Known rows, with every way that one mark hangs from another
K452(K471(K804(K111))): [-0.10  0.98  4.39  3.21  1.95  0.77 -5.38  0.19 -1.32  2.31  0.72  0.06
  1.05 -1.62 -2.86 -0.56  3.02  0.98 -0.94]
K471(K458(K452) K642): [ 3.15  2.58 -0.26 -0.55 -3.27  0.79  0.69  2.65 -1.30  0.93  2.47  4.96
  2.10  0.53  4.35 -3.13  1.16 -2.08  1.22]
K729(K603): [ 1.39 -0.33 -0.68  0.08  0.86 -0.11 -1.68  0.73  2.34 -0.29  0.90 -0.26
  0.58 -1.42 -0.21  0.37  1.10 -1.76  0.18]
K471(K642(K452) K804(K111)): [ 2.95  1.67  2.49  4.38 -1.08 -2.80 -4.46  2.02 -1.69  1.83  1.93  3.90
  0.33 -4.51  0.39 -2.55  3.54 -2.40 -0.82]
K603(K452(K471(K642)) K980): [ 0.73  2.54  3.70  0.59 -2.80  2.27 -3.26 -1.68 -3.12 -1.57  4.19  0.28
  2.02  3.60 -0.27 -3.27  1.14 -0.77 -0.22]
K642(K452(K471)): [-1.06  0.78  2.25  1.26 -0.89 -0.59 -2.20  0.39  0.08  0.79  0.27  0.34
  2.32  2.10 -1.80 -1.94  2.02  0.97  2.11]
K603(K452 K980): [-0.30  0.98  2.01  0.38 -2.88  0.26 -0.87 -2.82 -1.32 -2.13  2.37 -0.64
  0.32  3.58 -0.08 -1.08 -0.03 -0.42  0.11]
K272(K603(K452(K471(K458 K642 K804))) K980): [-2.42  8.44  3.01  1.29 -3.34  4.63 -7.05  0.25 -3.12 -1.40  2.44  4.11
  4.17  0.26  0.76 -3.32  0.73 -2.85 -1.97]
K458(K452(K471(K804))): [-1.77  1.19  3.90  2.08 -0.98 -0.95 -3.13 -2.14 -2.43  2.65 -0.25  1.01
  1.68  1.89 -2.89 -2.01  3.50  2.85  2.29]
K642(K452(K471(K804))): [-2.20  1.48  3.42  3.15 -0.84 -1.70 -4.58 -0.58 -1.07  1.62 -1.15  1.37
  1.78  0.58 -3.20 -1.43  2.50  1.88  1.61]
K458(K452(K471(K642 K804(K111)))): [ 2.50  1.74  4.85  3.59 -0.39 -0.33 -4.66  0.37 -3.26  3.49  2.92  2.77
  1.90 -1.62 -1.06 -3.83  5.33 -0.10  0.53]
K272(K603(K452)): [-1.30  1.63  0.18 -1.34 -2.66  1.05 -0.48 -1.88 -0.52 -0.98  2.33 -0.62
  1.81  0.67  0.90 -2.48  1.12 -2.51  0.54]
K272(K603 K980): [-2.01  4.77 -0.01  0.45  0.06  2.38 -2.45 -0.07 -0.34 -2.71  0.28  0.41
  1.27 -0.19  0.14 -0.35 -0.27 -2.77 -2.41]
K729(K603(K452(K471(K458)) K980(K642))): [ 2.33  4.07  3.70 -0.38 -2.22  3.20 -2.93  1.89 -0.68 -1.89  3.96  0.43
  2.25  6.40 -0.64 -1.25  2.56 -2.70 -0.24]
K471(K458(K452)): [ 1.09  1.60  0.08 -0.58 -2.67  0.46  1.29  1.27 -0.06  1.06  0.91  3.21
  1.74  2.14  2.95 -1.73  1.07 -0.67  2.20]
K729(K603(K980(K642(K452)))): [ 3.47  2.39  1.84  2.02 -0.96 -2.03 -1.91  2.37  0.16 -2.32  1.86  0.72
 -0.37  3.48 -1.24 -0.49  3.11 -3.77 -0.45]
K980(K642(K452)): [ 1.68  1.36  1.55  1.20 -1.86 -2.90  0.72  2.11 -1.17  0.24  0.35  1.05
 -0.76  2.60 -0.91 -1.23  2.46 -1.11  0.81]
K804(K111 K452(K471(K458))): [ 4.87  1.16  4.74  2.28  0.24  4.53 -2.00  2.96 -1.03  0.53  3.26  2.64
  3.11  0.43 -0.19 -1.33  1.56 -1.30  0.10]
K603(K452(K471(K458)) K980(K642)): [ 0.94  4.58  4.49 -0.42 -3.22  3.31 -1.33  1.04 -2.82 -1.61  3.07  0.66
  1.63  7.98 -0.16 -1.77  1.26 -1.02 -0.44]

Rows
[ 7.01  2.07  4.57  2.43 -0.40  4.78 -2.55  4.34 -2.47  0.54  4.74  4.51
  3.28 -1.31  1.23 -2.81  1.67 -3.11 -1.03] : K804(K111 K452(K471(K458 K642)))
[ 0.40  3.16  4.11  3.55 -0.56  0.41 -5.38  2.89 -0.13  2.62  0.68  3.53
  2.93 -0.53 -0.25 -1.92  3.17 -0.47  0.45] : K642(K452(K471(K458 K804(K111))))
[ 0.12  4.54  3.04 -0.41 -2.72  3.94 -3.72 -1.15 -3.13 -2.34  4.89  0.25
  3.44  2.89  0.70 -4.13  1.58 -3.64 -1.32] : K272(K603(K452(K471(K642)) K980))
[ 1.59  1.49  2.46  0.51 -1.74  0.58 -1.09  0.27 -2.23  1.71  2.65  1.82
  2.34  1.63  0.04 -3.98  3.22  0.22  1.84] : K458(K452(K471(K642)))
[-0.82  6.43  5.06  3.41 -1.39  2.66 -8.23 -1.02 -3.45 -0.29  4.04  1.83
  3.02 -2.04 -1.24 -3.76  3.52 -3.02 -2.71] : K272(K603(K452(K471(K642 K804(K111)))) K980)
[ 3.48  3.32  1.88  3.54 -1.89 -0.91 -4.36  4.45 -1.01  1.82  1.87  6.11
  1.48 -3.96  2.99 -2.57  2.38 -3.40 -0.77] : K471(K458 K642(K452) K804(K111))
[ 2.94  1.31  3.38  1.07 -1.00  4.38 -0.83  1.96 -1.49 -0.51  1.36  3.00
  3.23  2.14 -0.81 -0.99 -0.13  0.02  0.81] : K804(K452(K471(K458)))
[-1.51  2.99  2.29  0.97 -0.08  2.38 -3.97  1.48 -1.06  1.34 -1.08  2.48
  2.52  0.67 -0.83 -0.21  0.17  1.07 -0.19] : K452(K471(K458 K804))
[ 1.46  3.56  0.46  2.13 -3.04 -1.23 -3.21  3.40 -1.40  0.96  0.25  6.28
  1.63 -2.03  2.41 -2.10  0.62 -2.09  0.03] : K471(K458 K642(K452) K804)
[ 0.64  1.85  3.32  1.44 -1.07 -1.17 -1.00  2.00 -1.57  0.84  0.66  0.14
  0.94  4.11 -2.54 -2.05  3.48  0.09  1.36] : K980(K642(K452(K471)))
[-3.83  5.00  2.92  0.28 -1.85  3.38 -4.11 -2.59 -1.31 -1.99  2.19 -1.08
  3.34  2.86 -1.67 -2.40  1.15 -0.82 -0.28] : K272(K603(K452(K471)) K980)
[ 0.42  3.85  2.27  1.00 -0.83  2.82 -4.44  2.74 -2.24  1.27  0.48  4.33
  2.44 -0.98  0.67 -1.53  0.39 -0.36 -1.21] : K452(K471(K458 K642 K804))
[ 2.58  3.58  3.42  2.35  0.66  3.04 -5.65  3.86 -2.00  2.31  2.23  4.11
  2.45 -2.73  1.26 -1.89  2.09 -1.78 -2.04] : K452(K471(K458 K642 K804(K111)))
[ 2.57  5.54  6.37  4.10 -0.71  0.83 -5.32  4.14 -2.90  0.33  1.74  3.17
  1.41  3.66 -1.06 -1.38  3.87 -2.12 -1.73] : K603(K980(K642(K452(K471(K458 K804(K111))))))
[ 0.08  4.37  3.86  2.16 -1.88 -0.31 -3.27  3.60 -2.22  1.58 -0.67  3.47
  1.70  3.28 -1.80 -1.29  2.73  0.09  0.63] : K980(K642(K452(K471(K458 K804))))
[ 2.11  3.99  5.12  3.50 -0.64 -0.21 -4.44  4.57 -1.97  2.46  1.14  3.25
  1.62  1.64 -1.07 -1.94  4.54 -1.21 -0.34] : K980(K642(K452(K471(K458 K804(K111)))))
[ 0.36  1.00  5.31  3.23  0.33 -0.69 -4.15 -0.90 -2.18  3.61  1.46  0.97
  1.75  0.08 -2.48 -2.48  5.31  1.60  1.43] : K458(K452(K471(K804(K111))))
[ 1.92  2.15  2.60  2.37 -1.48 -0.52 -2.25  1.71 -0.99  2.88  1.20  4.20
  1.29 -1.00  1.81 -1.91  3.22 -0.85  0.85] : K471(K458(K452) K804(K111))
[ 2.56  2.88  3.83  2.11 -0.29 -0.35 -3.75  2.19 -0.35 -1.74  2.32 -0.38
  1.21  5.10 -2.77 -1.16  4.19 -2.41  0.00] : K729(K603(K980(K642(K452(K471)))))
[ 2.73  1.31  2.64  2.64 -1.82  1.77 -1.39  1.04 -2.37 -0.29 -0.31  4.83
  1.15 -0.85 -0.49  0.21 -0.59 -0.23 -0.33] : K471(K458 K804(K452))
[-3.09  4.37  4.53  1.27 -2.03  2.60 -5.45 -3.37 -3.26 -1.74  2.07 -0.55
  2.64  3.18 -2.42 -2.24  1.86 -1.08 -0.83] : K272(K603(K452(K471(K804)) K980))
